Known rows, with every way that one mark hangs from another
k625{k167{k184{k704} k928}}: [-3.00  0.49 -3.84  1.99  0.47 -2.53 -4.61  5.45 -0.14 -0.19 -2.97  1.10
 -3.69  0.49 -0.85  0.65  2.67  2.08 -1.14  0.05 -0.04]
k184{k167{k625} k704}: [-0.58  1.24 -0.14  2.48  1.48 -0.85  0.65  1.76 -3.33  1.25  2.04 -2.11
 -0.03 -0.56  0.50 -1.11 -2.20 -0.03  1.46 -0.05  2.48]
k625{k167{k184{k704{k145}} k928}}: [-1.34  0.45 -2.06  2.03 -0.26 -1.56 -2.85  3.39  1.12 -0.38 -2.34  2.87
 -2.56  0.43 -0.33  1.44  4.19  2.53 -2.31  0.08  1.18]
k145{k704{k190} k928}: [-1.09 -1.72  1.15 -3.66 -3.40 -0.89 -0.09 -1.27 -1.80  0.01 -0.20  0.40
 -1.40  1.10 -2.15 -3.30 -1.35  0.05  1.84  0.29 -2.13]
k145{k704{k184{k167} k190} k928}: [-1.67  0.42  0.80 -3.12  0.36  1.11  1.95 -1.39 -0.90 -0.31  5.15 -2.06
  0.28  0.47 -2.14 -2.03 -1.04 -0.47  1.49  0.98 -1.89]
k704{k145{k928} k184{k167{k625}} k190}: [ 1.22  0.69  1.64 -1.10  0.43  2.51  0.89 -3.56  0.77  0.88  2.99 -2.23
  5.11 -0.67 -1.95  0.59  0.16 -0.54 -0.23 -0.65  1.36]
k167{k184 k625 k928{k145{k704{k190}}}}: [ 3.36 -0.37 -0.51 -1.11 -2.44 -2.11 -4.66 -1.07  2.87  0.10 -3.27  0.67
 -0.83  0.34 -0.58 -0.17  2.22  1.57 -0.48  1.23 -0.57]
k190{k704{k145}}: [ 0.27 -1.24  1.57 -0.34 -1.56 -1.39  3.42  0.26 -0.26 -0.28 -1.73  2.85
 -0.81 -0.87  1.82  0.73 -1.04 -0.01  0.13 -1.21  0.98]
k190{k704{k184}}: [-1.37 -0.94 -0.70 -0.63  1.45 -0.80  1.67  0.95 -0.13 -0.14 -1.62 -0.64
 -1.76 -0.67  1.46  0.71 -1.48 -1.15  0.77 -0.90 -1.07]
k167{k928{k145{k704{k190}}}}: [ 2.15 -0.94  0.52 -0.92 -2.83  0.15 -2.23 -1.16  0.53 -0.86 -1.83  2.34
 -1.51  1.14  0.89 -0.54 -0.75 -0.58  0.79  1.67 -1.52]
k704{k190}: [ 0.60 -1.90 -2.22 -0.75 -1.97  1.94 -0.04 -0.32 -0.56  0.38 -2.82  0.30
 -0.76  2.06  1.28 -0.23 -0.60 -1.50  0.63 -0.10 -1.10]
k190{k704{k145 k184{k167{k625 k928}}}}: [ 0.98  2.71  0.80  1.58  1.67 -2.46  0.77 -0.72  1.54  0.88  1.21 -0.96
  3.15 -3.30  0.64  2.57 -0.90 -0.84 -1.13 -1.31  1.71]
k704{k145{k928} k184 k190}: [ 0.51 -1.73  0.75 -1.79 -0.68  3.52  0.73 -3.41  1.36 -0.20 -0.93  0.17
  2.15  1.21 -0.83 -0.36  1.25 -0.69 -0.95 -0.50 -1.78]
k145{k928}: [-2.11 -1.79  0.54 -1.67 -1.27 -1.34 -0.69  0.67 -2.37 -0.08 -1.74  0.22
 -1.04  1.64 -0.89 -1.69 -0.44  0.77  1.38 -0.41 -0.34]
k184{k167{k625} k704{k145}}: [ 1.09  1.30  1.30  2.85  0.44 -0.25  2.38  0.12 -1.87  0.97  2.14 -0.61
  1.18 -0.90  0.82 -0.30 -0.78  0.24  0.17 -0.19  3.67]
k145{k704{k184}}: [-0.47 -1.11 -0.97 -1.54 -0.25 -0.18  1.10 -1.73 -0.02 -0.40 -1.61 -2.17
 -3.46  1.90  0.16 -1.30  0.80 -0.64  1.46  1.16 -1.50]
k928{k145{k704{k184{k167{k625}} k190}}}: [ 2.76  0.49  1.61 -1.38  0.83  2.99  0.70 -3.41  0.40 -0.21  3.15 -2.83
  1.55 -0.11 -0.18  0.92 -0.70 -0.73  2.22  1.91  1.58]
k190{k704{k184{k167}}}: [-1.80  0.97 -0.42 -0.27  2.92 -0.03  3.77  1.89 -0.57 -0.25  3.33 -1.23
 -0.31 -1.25  1.80  1.42 -2.34 -1.13  1.07 -0.30  0.27]
k625{k167{k928}}: [-1.99 -0.14 -3.03  0.10 -1.74 -1.76 -4.14  2.04 -1.31  0.05 -4.11  0.41
 -1.88  1.13 -0.67  2.12  1.20  0.21  0.97  0.23  1.28]
k190{k704{k145{k928} k184{k167{k625}}}}: [-0.78  1.62  3.94 -0.93  1.56 -1.65  2.47 -1.23 -0.26  0.63  3.57 -1.22
  3.78 -3.27 -1.53  0.94 -1.41  0.58  0.61 -1.49  2.45]

Rows
[-1.94 -1.24  0.15 -0.99 -1.26  1.42 -1.29  1.99  0.03 -0.64  0.43  2.63
 -0.71  0.23 -2.78  0.03  2.97  2.48 -1.00 -0.56  0.53] => k625{k167{k184{k704{k145{k928} k190}}}}
[-1.33 -1.07  2.85 -1.64  0.60 -0.72  2.53 -0.80  0.19 -0.61  0.00  1.02
  0.82 -1.38 -0.60 -0.01 -0.63  0.34 -0.14 -1.56 -0.43] => k190{k704{k145{k928} k184}}
[-0.24 -0.84  1.76  0.70 -0.35 -2.45 -1.09  0.37  0.21  0.66 -1.45  0.68
 -0.30 -0.51 -1.78 -2.13  2.44  3.06 -1.46 -1.15  1.10] => k167{k184{k704{k145{k928}}} k625}
[ 1.64  0.29 -0.91  0.09  0.63  4.86  3.92 -2.29  1.83 -0.30  2.95 -0.57
  2.28  1.21  1.81  1.67  0.68 -1.95 -0.71  0.35  0.10] => k704{k145 k184{k167} k190}
[ 0.32 -0.22 -0.63 -1.71 -0.97  2.34 -3.85 -1.17  0.93 -1.59 -1.51  0.22
 -0.94  0.64 -1.09  2.36  1.57 -0.35  1.37  2.00 -0.25] => k625{k167{k928{k145{k704{k184 k190}}}}}
[-1.17  0.00 -3.22  2.70  0.91 -3.20 -2.74  4.30  0.82  0.15 -2.80  1.49
 -3.91  1.05  1.32 -1.60  1.66  1.15 -2.14 -0.13 -2.34] => k167{k184{k704} k928}
[-0.83  0.27  2.17  0.53 -0.05  2.30  3.16  0.67 -2.08 -0.09  5.56  1.94
  2.04 -0.42 -0.59 -1.68 -2.06  0.16 -0.21 -0.17  0.25] => k184{k167 k704{k145{k928} k190}}
[ 0.01  0.66 -2.56  2.73  0.67 -4.24 -4.77  2.89  0.76  1.30 -4.11 -0.39
 -2.00 -0.16  0.00 -1.31  1.77  1.52 -2.04 -0.66 -0.73] => k167{k184{k704} k625 k928}
[-0.99  1.84 -1.49 -0.01  1.12 -1.83  0.49  0.09  0.34 -0.13  2.09 -2.18
 -1.70  0.67  0.36 -0.54  0.02 -0.64  0.50  1.61 -1.40] => k145{k704{k184{k167{k928}}}}
[-0.31 -1.62  1.91  0.16 -1.52  1.69  0.98 -0.39 -1.61 -0.11  0.31  2.63
  0.74  0.22 -0.88 -2.55 -1.22 -0.01 -0.61 -0.83 -1.01] => k184{k704{k145{k928} k190}}
[-1.21 -1.28  3.53 -1.76 -1.81 -2.32  2.50  0.36 -1.44 -0.37 -0.21  3.01
  0.24 -1.50 -0.63 -0.86 -1.67  1.13  0.51 -1.53  0.69] => k190{k704{k145{k928}}}
[ 3.22 -0.15  0.29 -0.67 -0.84  0.62 -4.18 -3.76  1.86 -0.12 -3.07 -1.36
  0.90  0.05 -0.29  0.56  0.22 -1.02  0.55  1.29 -1.26] => k167{k625 k928{k145{k704{k184 k190}}}}
[ 0.55 -1.00 -0.57  1.86  0.27 -0.24  1.91  1.73  1.17 -0.50 -1.44  2.15
 -2.91  1.34  1.73 -1.04  3.05  1.95 -2.16  0.01 -0.11] => k167{k184{k704{k145}}}
[ 1.02  2.37 -1.74 -0.53 -0.04 -0.72 -1.76 -2.35  1.04  1.06  1.29 -3.32
  1.63 -0.90 -0.98 -0.23 -0.87 -1.87  0.16  0.83 -1.13] => k145{k704{k184{k167{k625 k928}} k190}}
[ 0.30  2.10 -2.28  1.67  2.06 -1.31 -2.47 -0.21  0.60  1.19 -0.30 -3.57
  1.89 -0.23  0.07  1.43  0.19 -1.08 -0.26 -0.01  0.75] => k704{k184{k167{k625 k928}}}
[-0.86  0.60 -1.45  1.67  0.86  2.50  2.47  2.27 -2.68  0.13  3.67  0.34
 -0.30  0.41  1.56 -1.32 -2.86 -1.43  0.65  0.45 -0.33] => k184{k167 k704{k190}}
[ 0.42 -0.76  0.90 -0.36  0.73  0.50  3.26 -1.05  1.17 -0.75 -1.50  0.93
 -0.14 -0.79  1.66  1.41 -0.25 -0.72 -0.56 -0.92 -0.14] => k190{k704{k145 k184}}
[ 1.28 -1.43 -0.29  1.45 -1.34  3.12  1.96 -0.50 -0.61 -0.11 -1.12  2.47
 -0.47  0.93  1.49 -1.07 -0.75 -1.03 -0.90 -0.40 -0.66] => k184{k704{k145 k190}}
[ 1.80  1.05 -1.05  0.99  2.22  4.16 -0.81 -0.32  1.60 -0.98  2.18 -0.06
  2.28  0.91  1.98  2.60 -0.34 -1.74 -0.37  1.38 -0.61] => k704{k184{k167{k928{k145}}} k190}
[ 1.10  2.29  1.43  1.37  3.15 -1.17 -1.32  0.90  0.59  0.14  1.63 -1.22
  2.49 -2.79  1.05  3.27 -2.06 -0.45  0.56 -0.19  2.01] => k190{k704{k184{k167{k625 k928{k145}}}}}
